Each row comes from the steps of one walk. Every step used is in the known rows, and no mark comes twice. Write the walk behind each row, first mark first.
Known rows:
remu/ziro/nuso/boni: [ -9 -15   5  17  -9  17 -21   9 -10  -3  21   3  -1  12   0 -32  13   0
   0   7  12  20   2  -8]
karut/sural: [-17 -23   9  -3   8   6  -7  -2  -6   5  -1   2  27  -1   4 -10  -1   9
 -11  11   4  -6   0  -8]
boni/karut/sural/nuso/ziro: [-11 -24  14  27 -20  24 -11   1 -33  20   3 -12  40  -5   0 -50  24   3
 -23 -20  21 -14  18  -8]
nuso/sural: [ -1   5   6  -6  27  10 -19   6 -17  -3  14  -4  28  13  -5  -6  -1  17
   4  11   2 -15   1 -28]
sural/nuso/ziro/remu: [  0 -25   3  33  -7  24  -8  -1 -16   2   1  -1  37  17  -6 -59   3 -10
  23 -11  26 -15   1 -35]
ziro/nuso/boni/remu: [  8   9  16  34 -18  15 -16   3  -8   0   1   6 -13   3   1 -37  11   2
  21   7   5   0   0 -10]
boni/remu/ziro: [  9 -13  -6  -2   0   7  -7   5  -6  -5  17  -9  -3   3   3 -27  -2  -3
   6  16   9  10  -3 -14]
karut/boni/remu: [ 20 -12  10   2 -12   1 -12   0  -2   3   2   1   0  -1   5 -26  -8   3
  23  17 -17 -10   1 -21]
ziro/nuso/sural: [ -9  33   6  16  16  18 -24  10 -24  -2  21  -5  32  14  -4 -19   4  14
   3  12   3  -8   5 -42]
nuso/ziro/remu: [  0 -38  -7   9  -1  17  -6   0 -12  -3  -9   5  29  25  -3 -44   1  -2
  21  -1  26 -15   2 -36]
boni/karut: [-15  -9   8   3  -5  10  -3   7  -6   1   4   1  13  -3   1 -17  -1  12
  -5  -6  12 -11  15   7]
boni/karut/sural/nuso/ziro/remu: [-12 -44   7  25 -22  26   0  -1 -31  17  -3  -1  55  -5  -5 -66  22  -4
 -10 -21  32 -20  17 -32]
karut/sural/nuso/ziro/remu/boni: [-10 -50   0  18 -35  19  -8  -5  -8  24 -18  -2  51  14 -10 -84  20 -10
 -15 -15  26 -12   1 -26]
nuso/ziro: [  3 -18   1  12   3  16 -16   3 -13   0  -3  -7  13  23   1 -26   4   5
   6  -2  15 -10   3  -8]
remu/boni: [-10 -14   1  -3 -17   5 -11   4  16   8 -10   0   9  14  -4 -35  -2   6
 -10   1   6  -6  -1  12]
nuso/boni: [ -2 -26  16   6   3   8 -16   2   1  -4  -3  11  -3   9   0 -13   3  11
  12   1   6  -5  -3  12]
remu/ziro: [ -8 -20  -5  -9  10   7 -10   7  -3  -7  20  -5  11  11   1 -18  -5   1
  -2  10  11  10   0  -7]
remu/ziro/nuso/boni/vusaz: [ -8  10  -2  12 -35  16 -30  14 -12  -2  24  13   5   4   4 -37  16   5
 -11  17   7  23   8  -7]
boni/nuso/ziro: [  1 -29   2  10 -23  34 -22   7 -12  -2   4  -2  21   3   0 -27   7   4
 -11  -2   9  -3   8 -13]
sural/nuso/boni: [ -1 -11  25  30  -2  14 -17   0  -4   2   7   6   6   1  -4 -28   5   3
  16  -8   7  -4  -3  13]
karut/sural/nuso/boni/remu: [  7 -20  27  27 -13  13 -13  -7 -13  11   0   3   7 -16   0 -41  17   0
   6  -2   5  -5  -4  -1]
remu/ziro/nuso: [-14   8  -5  16  -4  15 -16  10 -11  -4  27  -7  14  12   1 -31   1  -3
  -4  14  11  19   4 -21]
karut/sural/nuso/ziro/remu: [ -7 -41   5  26  -6  22  -7  -7 -23  12  -3  -1  52   8  -4 -59  12  -8
   3  -8  25 -15   2 -38]
sural/nuso: [ -8  10  15  28   2  12 -12   1  -4   1  13  -4  22   0  -3 -28  -8   1
  11  -1   6  -6  -1  -2]

Write each row's walk:
[ 15 -18  12  22 -13  14 -15   2 -10   1  20  -5  -9  -4  -2 -47  12  -8
  12  -1  10  12  -6  -1]	sural/nuso/boni/remu/ziro
[-12 -37  -7  -5 -20   6  -1   1  18   6 -16  11  26  16  -8 -52  -5  -2
   4   0  17 -10  -2 -12]	ziro/remu/boni
[ -3 -33  -3  27 -33  21 -10   0  -1  15 -13  -2  36  22 -11 -84  11 -11
   5 -18  26 -14   1 -20]	sural/nuso/ziro/remu/boni
[-14 -44  22  -3 -12  11  -8   2 -13  10  -7  11  14 -14   1 -20  21  17
 -20  -8  12  -9  12  14]	nuso/boni/karut/sural
[  3  -6   9  36  -3  21 -18   1 -19   6   7 -12  23  16  -2 -45   6  -1
   9  -9  15 -11   2  -9]	sural/nuso/ziro
[ -9 -37  -5 -18 -26  27 -16   8   2   3   2  10  49  -1 -15 -47  10   5
 -18   0   7 -12   5 -38]	ziro/remu/boni/nuso/sural
[  1  12  -6  20 -15  16 -12   8 -12  -3  24 -10   0   4   3 -40   3  -8
   6  18   9  17   2 -30]	boni/remu/ziro/nuso
[  6  24  -6   9   5  18 -21  11 -30  -1  35 -15  17   8  -3 -36  12   1
   1  21   7   9   3 -55]	boni/remu/ziro/nuso/sural
[ -5  -6   8  -9   1  28 -25   9 -15  -6  22   0  36  -8  -6  -7   3  14
 -14   9  -5  -8   7 -26]	boni/nuso/sural
[ -3 -49 -11   2 -26  16  -8   2   5  10 -22   4  27  31  -9 -68   9  -4
   2  -8  26 -14   1 -19]	nuso/ziro/remu/boni
[ -9   6  -5  -8 -48   5 -20   9  15  11  -5  11  16   6   1 -41   1  11
 -21  11   0  -2   5  11]	remu/boni/vusaz
[ -6 -55 -10   1 -43  19  -1   6  -5  16 -22   3  29  19  -8 -75  19   0
 -11 -22  32 -20  16 -13]	nuso/ziro/remu/boni/karut
[ 19  12  -2   2  -4  13 -27  11 -31   3  35 -12  19   8   0 -40  11   2
   7  24 -14   5   6 -64]	karut/boni/remu/ziro/nuso/sural
[ -2 -41  -3   3 -48  32 -24   8   5  11  -9  -4  19  10  -5 -53  16   1
 -29 -10   8  -1   8   2]	remu/boni/nuso/ziro
[ 16 -33   4  -2  -6   8 -12   3  -5  -4  10   1 -17   4   1 -29  11   0
   9   8  11  12  -5   0]	nuso/boni/remu/ziro
[-10  17  -5   3  16  18 -23  14 -28  -3  37 -12  30  16  -5 -25   9   7
  -9  16   8  10   5 -45]	remu/ziro/nuso/sural
[-22 -33  10   8 -22  19 -13   9 -24  11  16   2  17 -10   1 -39  31   6
 -33  -2  18  16  17  -7]	remu/ziro/nuso/boni/karut/sural
[-10 -15 -14  -9 -49   7  -9   6  17   7 -12  22  31   7  -3 -56  -2   2
  -8  10  10  -8   4 -13]	ziro/remu/boni/vusaz
[  3 -12 -11  21 -63  21 -18   5  -3  18  -8   9  41  15  -6 -89  14  -8
  -7  -9  21 -11   6 -20]	sural/nuso/ziro/remu/boni/vusaz
